Each row was made from one small tree. Brackets hold a mark, then the marks that hang from it, in alphabetical order. Every link used is in the known rows. Write each row's tree.
Known rows
{nonof {kodal firo}}: [  6  -8 -14  -1  -8  -6 -15 -18  -3   6  -1 -13  -4  13  -3 -16  15  15
  -7   5  -6  -8  -6  17   0  -3   9   1  -6]
{firo {ritivoz kotoza {naniv {vekavu sefor}}}}: [ -8  15 -13  19  -4  21  18 -34  -4  22 -18  -1   1 -16   5 -11  16   2
 -16 -16  21 -21 -17   4  12 -10  -3 -27   2]
{kotoza voga}: [  7   5 -12   6   0   1  -9 -23  -2   8  -9  -1   8   1 -11  -7  17   5
  -3   4  -9 -21  -2  -9  -8  -1  -2   0   0]
{sefor {kodal {firo ritivoz}}}: [  1 -22 -10   4 -14 -14   9 -19 -16  32  -5  -9  -9  11  -4  -6  11  17
  -7   1 -10 -16 -14  22  -2  -8   3   2   2]
{nonof kodal}: [  3   4   2   3   1   2 -19 -17  -1   6  -8  -6   0  10  -5  -5  13   7
  -4   0 -10 -11  -2   3  -3  -3  12   0  -6]
{tozelu ritivoz {vekavu firo {nonof kodal}}}: [ 19 -10 -17   3  -4   5 -34 -23 -23   7 -28 -11  -2   9   5   9  25  27
 -19  -9 -16 -12  12  12   7  -7   3 -19  -2]
{tozelu {kodal {firo ritivoz}} vekavu}: [  5 -24 -14   3 -10  -7  12 -18 -14  41  -7  -6   7   4  -4  -1  17  16
 -13  10  -5 -13   8  20   8  -9   1 -11  -6]
{sefor kodal {vekavu firo {kotoza voga}}}: [ 14  11 -12  16 -31   2 -21 -48 -23   8  -9  -4  12  -6 -10  -5   7  19
 -12   4  -2  -8 -11 -10  -5  -9   8   9  10]
{tozelu kodal {ritivoz kotoza}}: [ -7   7 -15   1  11   2  -7 -14  -4  15  -7  -2   5 -10  -3  -8   8  25
 -15   5 -12 -12  15   9  -3  -4   9 -18 -17]
{tozelu ritivoz vekavu}: [  7 -16 -11   0  19   5   3  -8 -10  19 -21  -6   7   8  -8   4  14  15
 -17   5 -14  -5  13  10   0 -11   6 -17  -4]
{vekavu {nonof kodal} sefor}: [ 11  11   2   9  -9  -1 -22 -25  -3  -1 -15 -17  -8  -9   7   2  22  15
   2 -18 -11 -20   0   7  14   5   6   1   5]
{nonof {kodal {firo ritivoz}}}: [  3 -15 -13   0 -11  -5  -3 -17 -10  23  -2  -8  -7  16  -4  -8  14  13
  -8   1   3 -18 -11  18   0  -7   3  -8  -3]
{firo {ritivoz {kotoza voga} {naniv vekavu}}}: [ -6  15 -28  15  -8  23   7 -40  -2  25 -12   5   5  -7  -3 -14  15   2
 -21  -3  18 -27 -16 -11  -3  -9 -12 -30  -6]
{nonof {kodal {firo {ritivoz kotoza}}}}: [ -4  -5 -23   7 -10   5  -6 -22   0  20   2  -8  -2   9   1 -18  12  15
  -9  -4  11 -21  -6  16  -2  -7   5 -20  -9]
{nonof {kodal {firo {ritivoz kotoza naniv}}}}: [ -5   3 -32   7 -18  17  -3 -24  -4  18  -5  -8  -8  12  -1 -20  19   9
 -18  -6  21 -25 -11  14  -3  -4   2 -28  -8]
{tozelu {vekavu firo sefor}}: [ 13  -4  -2  16  -3   7  -7 -26 -16   8 -30  -7  16  -4   1   0  26  10
  -3 -15  -4 -10   4   5  12 -12   6  -3   9]
{kodal {firo {ritivoz kotoza}}}: [ -2  -7 -29   8  -3   2  12 -19  -2  20   0  -5   2   5  -1 -17  12  10
  -5  -3  12 -23  -8  16  -3  -6  -1 -18  -3]
{ritivoz naniv}: [  6  10 -15   4   0  10   0 -15  -5   5 -17  -3  -2  10  -8  -7  20  -4
  -8   0   1 -20  -7   2  -6   1   3  -6   0]
{tozelu kodal {ritivoz kotoza} vekavu}: [ -4  -3 -16   4  12  10  -4 -16  -4  24 -14  -4  13  -8  -2  -4  12  26
 -22   7 -14  -6  28   9   2  -9  11 -25 -18]
{naniv {vekavu {nonof kodal} sefor}}: [  8  11   4  11  -7  -3 -17 -34  -1   6 -14 -15  -6 -17  12  -1  17  17
  -6 -13 -12  -8  -9   7  22  -2   4   0   2]
{kodal {firo {ritivoz {kotoza voga}}}}: [  0  -4 -37   9 -12   4   4 -30  -1  22   1  -3   6   2  -4 -20  16  13
  -7  -1  12 -29  -7   4  -7  -5 -10 -20  -4]
{firo {ritivoz {naniv {vekavu kotoza sefor}}}}: [ -2  16  -8  16 -13  12  26 -30 -11  19 -12  -8  -4 -20   0   2  12  -1
 -20  -7  21 -22 -20   5  12 -12  -1 -19   6]
{naniv {ritivoz kotoza} vekavu}: [-10  17 -10  17  18   2   4 -28   5  11 -12   0  10  -5   9 -16  -6  16
 -20   9   2 -11  -9   4   0 -15   2 -21  -9]
{vekavu {kotoza voga}}: [  6  17 -17   8  -9   2  -4 -25   0   2  -1  -6   9  -7 -12  -5  10   5
  -8   7  -1 -23   0 -10 -11  -2   1  -5  -1]
{voga kotoza}: [  1  10  -7   5   9   0  -1  -6  -2  12  -1 -10  11   2 -14  -8  16   3
  -5   1  -6 -14  -1   7  -3 -12  21   6   0]
{naniv {vekavu {sefor {kodal firo} ritivoz}}}: [  3 -14  11   5 -14 -23   7 -35 -17  27 -16 -13  -4 -13   0 -14   7  27
 -19  -4  -8   2 -20  23  19 -18   2   9   5]
{firo {ritivoz {naniv vekavu}}}: [  1   1 -11   8   0  11  15 -24 -11  27 -15   3  -4   4  -4  -1  13  -3
 -18   0  10 -19 -21   4   3 -10  -5 -16   0]
{kodal {firo {ritivoz kotoza naniv}}}: [ -2   1 -38   8 -11  14  14 -21  -5  18  -6  -5  -4   9  -1 -19  19   3
 -13  -6  22 -30 -13  14  -4  -3  -5 -26  -2]
{nonof {kodal {firo {ritivoz naniv}}}}: [  3  -7 -22   1 -20   6  -2 -19 -14  21  -8  -8 -14  19  -5 -10  21   6
 -16  -2  13 -23 -15  16  -2  -4   0 -17  -2]
{vekavu nonof}: [ 15   6 -13   5   4  -6 -10 -16  -1   1 -11  -8  -4   2   2   3  19   7
   4  -5 -14 -22  -1   4   2   7  -1   2   5]
{firo {ritivoz {kotoza voga} naniv}}: [ -4  15 -31  14 -12  24   2 -31  -3  20 -13   3   3   1  -9 -12  20   0
 -13  -8  18 -38  -6 -11 -11  -2  -9 -29  -2]
{ritivoz kotoza naniv}: [ -1  19 -25  11   1  21  -2 -21   4   2 -13  -3   3   3  -3 -16  18  -1
 -10  -5   8 -22  -3   0  -8   1   4 -18  -5]
{vekavu {firo ritivoz} {kotoza voga}}: [  9   9 -20  14 -21   4  -5 -31 -20  13  -8   1   9  -3 -11   1  15   7
 -10  -3  13 -35  -9  -8 -10  -9  -7 -13   7]

Write each row's tree
[ 18  19 -30  13 -25   9  -4 -25 -24   5 -17  -6  -9  -1   1   9  24   1
 -14 -14  19 -42 -12   3  -2   2  -9 -20  11] -> {vekavu {firo {ritivoz naniv}} kotoza nonof}
[ 11  24 -17  18  -5 -12  -8 -34 -15  -2 -16  -6   3 -11  15   0   1  21
 -23   4   3 -21 -14   7   6 -12  -6 -15   4] -> {naniv ritivoz {vekavu firo kotoza nonof}}
[ -1   4 -46  11 -21  15   7 -32  -6  20  -6  -3   0   5  -6 -22  23   7
 -16  -4  23 -35 -11   2  -8  -2 -13 -29  -3] -> {kodal {firo {ritivoz {kotoza voga} naniv}}}
[ -5  -4 -23   7 -10  -4   7 -22  -4  29   4  -3   3  -3   1 -16  11  18
  -8   3   4 -22   1  18   1  -3   1 -15 -11] -> {tozelu {kodal {firo {ritivoz kotoza}}}}
[ -5  17 -31   4  -7  15 -12 -28  -7  15 -14  -1   1 -10  -8 -14  19  22
 -27   4  -3 -24  13  -5 -10   0  -2 -30 -17] -> {tozelu kodal {ritivoz {kotoza voga} naniv}}
[ 18  13 -14  11 -10   6  -9 -32 -17  -3  -8  -1  15  -1  -5  -3   7   7
  -5   4  13  -7 -11  -1   1  -8  10   3  11] -> {sefor {vekavu firo kotoza}}
[  8 -16 -15   0  -6  -8   0 -19  -8  25  -6 -10  11   2  -1  -9  17  18
 -12  14 -15  -3  14  18   8  -5   7  -2 -11] -> {tozelu {kodal firo} vekavu}
[ 20  18 -22  10 -14  -4 -17 -23 -13 -10 -10  -9   1  -5   4   3  18  11
  -4  -8  -1 -26  -3   4   0   2   0  -2   7] -> {vekavu firo kotoza nonof}
[  8 -16   0  -2 -12 -22  -3 -21 -17  24 -11  -9  -7  10 -10 -12   8  22
 -14   3 -10  -9  -9  20  -1 -10   3   8   2] -> {sefor {kodal firo} ritivoz}
[ -5  23   3  20   4  -7  15 -28  -4   8 -12 -11   7 -22   8  -4  -5  16
 -22   6   7 -12 -12   8  12 -18   3 -13   3] -> {naniv ritivoz {vekavu kotoza sefor}}
[ -3  22 -12  16  -1  -6   4 -35  -3  12  -7  -4  10 -13  -1  -7  -7  15
 -28  19   4 -17 -10  -7  -3 -16  -5 -16  -5] -> {naniv ritivoz {vekavu {kotoza voga}}}
[ 16  21 -12  18 -16  -5  -8 -38 -12  -6 -15 -13   3 -28  13   1  17  15
  -9 -15   1 -15 -13   6  18  -5  -2  -2  11] -> {naniv {vekavu firo kotoza nonof sefor}}
[  4 -13  -6  -2  10  -1  -2 -10 -14  28 -17  -5   8  -2  -7   6  14  23
 -20  11 -23  -4  22  12   4  -9   8 -14 -12] -> {tozelu kodal ritivoz vekavu}
[ 10  -4 -16   6 -21  -8   2 -33 -13  13   5 -15   1  -1  -4 -11   0  19
 -10  14  -2   3 -13  15   2  -7  16  12   6] -> {sefor {kodal firo} {vekavu kotoza}}
[ -3   7 -21  13  -4  13   0 -28   1  21  -5   3  10  -1  -9  -9  13   6
  -5  -6   8 -33  -2  -9  -9  -4  -7 -20  -2] -> {firo {ritivoz {kotoza voga}}}
[  9   7  -9  11 -14   3 -11 -24 -17  12 -11  -6  19  -9  -3   2  14  14
 -17   6  -6 -10  16   4   1  -9  10  -6  -7] -> {tozelu kodal {vekavu firo kotoza}}
[-11  24  -8  26   3   4   1 -44   4  13 -17  -3  14 -23   8 -18   2  21
 -20  -2   6 -17  -8  -5   8 -15  -6 -22  -3] -> {naniv {ritivoz {kotoza voga}} {vekavu sefor}}
[  1  17   0  14  -1  -1  12 -28   0   5  -5 -12   7 -25   2  -4   6   7
 -12  -1   2  -6 -11   5  14 -11   8  -2   3] -> {naniv {vekavu kotoza sefor}}
[  6  -4 -16   2  11   6   8  -9 -10  14 -12 -11   9  -3  -8   7   8  15
 -22   9  -6  -7  14   9  -2 -12  10 -21  -5] -> {tozelu ritivoz {vekavu kotoza}}
[  9   3   4  14 -12 -10 -11 -26  -9   9 -19 -18 -11 -13   6   4  19  18
   2 -17 -24 -18  -3  11  12   4   5  12  12] -> {vekavu nonof {sefor kodal}}
[  8   8 -23  17  -5   5  -8 -37 -10  14 -13   3   3  -9  14  -4  15  14
  -9 -16   6 -24 -15   5   8  -9 -10 -19   3] -> {naniv {vekavu {firo {ritivoz kotoza}} nonof}}
[  4  -5 -15  -2   3  10   0 -14 -17  25 -25  -4   2   1  -8   4  21  17
 -29   9 -12  -9  19  10   2  -6   5 -23 -12] -> {tozelu kodal {ritivoz naniv} vekavu}
[  9   6 -13  11 -12   2   2 -19 -20  11  -8   0   5   1  -7   4  12   4
  -9  -6  13 -28 -11   4  -5 -11   0 -10   8] -> {vekavu {firo ritivoz} kotoza}
[  2  19  -7  16 -10   1   4 -40   0   8  -5 -10  11 -29  -3  -7  10  10
 -14   0   2 -12 -10  -7  10 -10   0  -4   2] -> {naniv {vekavu {kotoza voga} sefor}}
[ 12   8  -5   5  -6   4  -8 -32 -25  13 -29   7   3   4  -6  -9  16   7
 -26  -4  13 -12 -21   3   4 -15  -8 -10   3] -> {sefor {ritivoz {naniv {vekavu firo}}}}
[ 13  28 -32  11 -20   8  -5 -41  -3   2  -8 -10  -3 -18   1  -2  18   5
 -23   3   5 -24 -11 -10   2   3 -11 -16  -2] -> {ritivoz {naniv {vekavu {kotoza voga} nonof}}}
[  6  13   1  15  -6   4 -12 -30 -14   4 -25   0  12 -11  -1 -13  17  16
  -6 -24  14 -22  -4   3   7 -12  -1 -10   8] -> {vekavu firo {sefor {ritivoz kotoza}}}
[ -1  21 -18  18  12  -2  -3 -32   5   6 -13  -4   2 -10  18 -10   0  20
 -16   2  -2 -19  -7   6   7  -7  -5 -21  -4] -> {naniv {ritivoz kotoza} {vekavu nonof}}
[ 10   4 -16  12 -30 -18  -1 -29 -10   4  -4 -29 -13 -19   9  -5  16  24
  -7  -9 -12 -17  -7  23  12   3   6   7   9] -> {vekavu kotoza nonof {sefor {kodal firo}}}
[  4  -8 -27   4  -8   1  19 -26 -13  26  -9  -3  -7   8   0 -12  17   4
 -21   5  14 -15 -26  17   5 -11  -8 -16   0] -> {kodal {firo {ritivoz {naniv vekavu}}}}
[  6  -8 -29   2 -11   3  15 -16 -14  22 -10  -5  -8  15  -6  -9  21   1
 -12  -1  15 -27 -17  17  -3  -3  -6 -16   4] -> {kodal {firo {ritivoz naniv}}}
[ 18  14 -24  10 -11   5 -15 -35 -16   0 -24  -3  -4  -1   9  -4  26   7
 -14 -10   0 -17 -19   4   8  -2  -8  -8   5] -> {ritivoz {naniv {vekavu firo nonof}}}
[  7  -7 -10   5 -14  -5  -4 -37 -12  23  -5  -5   4   3  -5 -21   0  26
 -13   3   7   0 -11  14   5 -11   8   3   3] -> {sefor {kodal firo} {ritivoz kotoza} vekavu}
[ -5  17 -14  21   9   2  -8 -35  -7   5 -19   5  14  -3  12 -18   0  20
 -22   2   6 -12 -12   5   1 -19   0 -20  -5] -> {naniv {ritivoz kotoza} {vekavu firo}}
[  2  22 -16  18 -10  -6  -8 -42 -15   5 -14   0  14 -10   2  -8  -1  20
 -29  12   8 -18 -15  -6  -4 -20  -7 -16  -1] -> {naniv ritivoz {vekavu firo {kotoza voga}}}
[ -5  26 -20  20 -10  22   0 -46   3   8 -17  -6   8 -23   2 -21  21   7
 -17 -11  11 -17 -11 -10   8  -7  -4 -20  -3] -> {ritivoz {kotoza voga} {naniv {vekavu sefor}}}
